Each row was made from one walk, in order. Every step used is in the known rows, and no mark comes twice. Write each row's walk.
Known rows:
R E F C A T S: [-11.6  16.3  28.2 -11.1   3.3 -16.0  -1.6 -56.2  37.8   1.7 -28.4  43.9
 -24.4 -20.6 -39.9  29.7  -5.3   2.8 -31.2   7.3]
F C A T E R: [-28.6  51.5  33.9 -18.1  -0.8   1.9 -13.1 -66.7  18.7  25.5 -45.9  31.8
 -28.3 -11.6 -28.4  19.3 -10.5  15.3 -18.8  12.7]
F E T: [  0.4   8.0  12.3   5.7   2.4 -12.7 -25.4 -26.4  16.8  -8.9 -30.3  35.0
  -4.8   8.0 -15.1   7.6 -16.2  -4.4 -15.1   4.1]
R E F C U: [-12.4  -3.8  17.0  -7.0   4.1 -16.7   1.8 -37.1  30.8 -17.8 -24.6  24.1
 -15.4 -10.1 -26.0  17.4 -15.5   7.2 -20.3   7.3]
U C: [-15.9 -11.5  14.0  13.2   6.5  -4.6  12.6 -15.0  24.1   4.3 -18.7   6.2
   3.0 -28.1 -12.6  31.8 -16.3  14.7 -21.3   5.1]
U C A T S: [-24.8  21.6  27.1  -9.5   0.7  -7.4  -5.5 -37.7  53.1  34.0 -26.0  25.6
 -12.8 -37.5 -27.3  35.8  -6.7   9.9 -29.7  -4.3]
E R: [  5.3  -6.9  18.4   8.9 -13.3  -3.6 -18.8 -16.1   7.3  21.7   6.1  24.7
  -8.2 -12.3  -1.8   9.7 -30.5  17.6   1.7   3.6]
R E T A: [ -9.9   1.5   7.0 -11.0  11.4  -5.4 -23.2 -30.4  18.1   8.1 -10.5  37.5
 -23.0   5.8 -14.1  32.1 -19.9 -14.1 -14.3   0.9]
E F C A T S: [ -0.8  30.6  30.2 -20.4 -31.4 -10.2   6.1 -35.7  28.0  14.3 -43.0  38.5
 -14.7 -18.8 -47.3  33.0  -3.0   9.7 -32.4   8.4]
T S E: [  0.9  -2.4   4.9   2.4  37.6  -9.2 -17.4 -26.8  29.6  20.1 -16.2  55.1
  21.9 -28.2 -16.7  38.8 -14.8   7.9  -8.8  -0.5]
S T E R: [-19.0  10.6  27.8 -12.5  13.9 -10.0 -29.4 -43.0  12.7  18.4 -26.6  56.6
  -7.6 -22.9 -19.6  11.5 -13.8   0.6   7.0  -2.7]
A T S: [ -3.3  22.0  24.5  -4.4  -3.6 -18.0  -9.7 -38.4  29.6  27.0  -9.0  57.9
   2.3 -22.4 -32.7  22.0  10.8   7.4 -11.8  -0.2]
T E: [-16.1   2.4   2.8  13.6  28.9   3.1 -11.9 -44.0   8.9   7.0 -26.7  30.9
 -17.6  -6.4   2.0  16.3 -12.5   1.9  -5.5   6.5]
F E: [ -5.5  -0.7   8.5  21.8  21.3  -7.3 -10.7 -25.2  11.7  -5.5 -31.5  19.4
  -2.0  -0.2 -12.6   9.5 -15.9  -4.9  -5.4  17.1]
U C F E: [-15.1 -11.0  16.1   7.8  -9.3 -13.6  15.0 -26.0  42.3 -23.4 -44.0  -0.7
  -3.0 -29.6 -24.5  38.7 -14.9   9.8 -28.0  -8.3]
E F C A T: [ -6.9  33.2  32.2 -13.4 -35.5  -7.2   9.3 -32.8  20.8   5.2 -43.4  18.9
 -24.7 -10.0 -38.7  22.9  -3.4   1.9 -29.1   9.4]
A T S E F C: [ -6.2  27.0  29.0 -11.7  -5.1 -14.3  -1.8 -55.2  34.1  10.6 -34.0  60.5
   2.2 -31.3 -47.2  32.8  12.0  15.0 -23.4  -8.6]
F C U: [-20.3  22.6  14.9 -21.9   4.6 -12.4  -0.1 -23.0  19.9   5.2 -36.6  21.5
  12.5  -3.9 -26.3  16.6 -14.3  20.2  -8.8  17.1]
R E F C A T: [-17.9  20.2  30.4  -4.1  -0.7 -13.3   1.9 -53.6  30.1  -7.5 -29.2  23.3
 -34.1 -11.6 -31.2  19.7  -4.9  -5.6 -27.9   8.7]
R E T: [ -7.8  -0.1  14.0   2.7  17.0 -18.2 -22.7 -32.1  22.6  -8.7   0.8  34.7
 -15.3   1.5  -4.2  11.8 -16.6  -9.9 -15.9   2.0]
A T S E R: [ -5.4  19.4  27.8  -5.4   2.1 -12.9 -23.7 -53.0  37.0  28.4  -8.9  62.7
  -1.0 -32.9 -28.5  22.0   1.7  15.9  -8.3 -16.7]
A T: [-12.9  27.0  27.2   6.5 -10.6 -14.3  -3.4 -33.9  18.5  12.5  -9.7  26.3
 -13.4  -8.9 -18.9   5.5  10.9  -5.1  -7.8   1.8]

Write each row's walk:
[ -0.3  -3.9  11.9  -6.5  22.0 -21.4 -27.4 -35.5  32.3   2.7   1.0  60.1
  -2.8  -9.4 -15.0  25.3 -17.2   0.3 -20.1   0.9]
R E T S
[  2.3   8.3  15.0  -5.1 -27.2 -23.7 -11.2 -23.9  33.0 -28.4 -39.0  18.9
  -9.2   0.7 -20.4  22.4 -12.2 -10.4 -19.1 -11.8]
C F E T
[-15.7  17.7  13.3  -5.6   1.5   6.6  -1.2 -53.9  14.8   2.4 -53.9  29.0
 -32.2  -9.3 -19.1  26.6 -14.6   7.7 -24.1   7.4]
T E F C A
[-15.2   8.8  24.9 -11.2   3.7 -13.2 -12.5 -34.6  16.4   2.1 -40.2  51.5
 -10.7 -20.5 -27.7  16.8  -2.5 -11.9  -4.8  -3.0]
S T E F
[-11.8  -5.7  17.8  -2.3 -22.0 -16.9   5.7 -26.9  45.5 -25.6 -43.7   8.9
  -5.2 -24.9 -26.4  37.2 -15.0  10.0 -33.5 -16.4]
U C F E T
[ -9.7  23.3  22.8  -2.7  12.7 -14.9 -15.8 -48.9  37.0  21.8 -16.2  57.7
   3.6 -28.4 -28.9  24.6  10.2   4.3 -11.6 -10.9]
A T S E
[ -7.7  12.5  11.7   1.3  15.5  -7.3 -26.7 -25.9  22.2  -2.2 -18.3  30.7
  -0.2  -4.9  -0.3  17.1 -15.0  -7.9 -12.0 -14.0]
S E T
[-24.2  15.9  22.5  -8.8  27.6 -12.7 -19.4 -37.7  12.2   9.8 -35.8  51.1
  -1.8 -17.4 -20.1  14.7  -3.1 -13.6   2.9   4.4]
S T E
[-11.8  38.4  27.3 -14.6  -4.1  -9.5 -24.8 -43.4  51.1  36.1 -26.5  40.1
 -25.3 -22.4 -24.8  23.9  -1.9 -11.3 -20.0 -11.6]
C A T S E F
[-31.1  24.2  29.0  -2.2  -3.1  -4.4  -2.1 -34.8  45.6  25.0 -26.4   5.5
 -23.1 -28.7 -18.2  25.5  -6.5   2.4 -27.0  -3.6]
U C A T
[ -5.9  -2.4  15.0  12.6  17.2   0.9 -24.7 -31.0  17.4  11.5  -8.0  23.0
  -4.4 -19.3   2.8  14.9 -28.1   8.9   1.7 -10.4]
S E R
[  7.9   4.1   9.3  -3.1   7.6 -16.2 -29.8 -29.9  26.2   2.2 -30.0  59.6
   7.7  -3.4 -25.8  20.5 -16.6   5.8 -18.1   3.4]
F E T S
[  1.4   9.5   9.1 -16.7 -31.6 -13.8 -11.6 -22.0  29.6 -15.4 -48.2  20.9
 -14.9   3.9 -28.7  38.3 -15.0 -14.2 -17.4 -13.2]
C F E T A
[ -8.9  14.0   4.4 -12.7   9.9   5.1 -27.2 -24.4  17.7  14.0 -29.4  33.1
  -7.3  -0.2 -10.7  36.8 -18.4 -12.6  -9.5 -15.2]
S E T A
[  8.4   4.9  12.8 -12.5 -23.3 -26.4 -14.9 -26.3  40.6 -19.8 -38.4  39.2
   0.9  -8.4 -29.2  32.8 -12.4  -2.3 -21.8 -13.3]
C F E T S
[-22.3  17.1  28.0  -9.9  -4.5  -5.1  -5.1 -43.9  61.6  24.0 -35.3  26.7
 -18.9 -44.2 -30.5  39.0  -6.6   8.9 -35.5 -18.8]
U C A T S E F
[ -2.5   7.2  18.2 -18.5 -31.3 -12.2  10.3 -16.0  22.8  -6.6 -37.3  21.0
  -3.4  -8.3 -34.0  18.8 -12.9  17.3 -19.7   5.5]
E F C U
[-33.0  55.9  29.2 -15.0   9.9  -0.3  -5.2 -63.0  18.4  18.5 -52.9  26.4
 -23.6  -7.2 -28.8  22.1  -1.8   4.1 -21.7  18.1]
F C A T E
[-25.0  53.4  30.5 -20.6  17.3  -6.1  -9.4 -55.7  30.3  24.8 -48.4  38.8
  -3.2 -19.3 -37.6  34.1  -3.0   6.3 -23.2  12.6]
F C A T S E
[-25.1  19.9  26.9 -33.1   1.4 -16.5 -12.4 -42.7  25.5   1.2 -54.8  54.7
  -4.0 -20.4 -39.6  16.2  -3.1   1.8  -6.6  -3.7]
S T E F C U
[ -2.2   1.5  12.2   7.2 -12.1 -19.6   0.8 -22.8  29.1 -25.4 -40.2   6.9
  -6.9  -5.8 -18.7  23.6 -11.4 -10.5 -11.9  -2.4]
C F E
[-23.4  27.6  21.3   6.4   6.2  -4.8 -11.0 -63.0  20.4  11.3 -24.3  38.5
 -28.2 -10.9 -13.9   6.7  12.0   0.3  -8.6  -4.9]
A T E
[-14.5  20.2  23.7   3.8 -17.6  -5.5  -3.9 -60.2  24.0   3.7 -29.1  39.2
 -36.7 -13.9 -21.8   8.6  13.3   1.7 -16.5 -12.4]
A T E F
[-30.1  47.0  23.9  -5.2   8.8  -1.0 -26.7 -57.0  35.2  33.5 -29.4  24.7
 -43.6  -6.5  -6.3   8.0  -1.0 -16.2 -11.7  -1.2]
C A T E
[-17.1  32.1  27.7  -5.7  -2.7  -2.5  -2.5 -47.1  29.7  -1.8 -48.3  19.7
 -19.0 -17.9 -27.5  24.5  -3.6  -4.0 -23.7  -7.3]
S E F C A T
[ -1.9 -16.9  13.6  15.5   6.7 -13.4   0.4 -27.7  22.4 -15.0  -6.3  20.4
 -23.4  -9.9 -11.3  16.5 -14.4  -8.5 -17.1   5.2]
R E F
[-18.3  29.7  28.2  -3.6 -16.5  -4.5   4.1 -68.3  18.5  -1.4 -43.2  41.4
 -31.2 -14.3 -33.5  15.3  13.4  10.8 -22.3  -4.2]
A T E F C
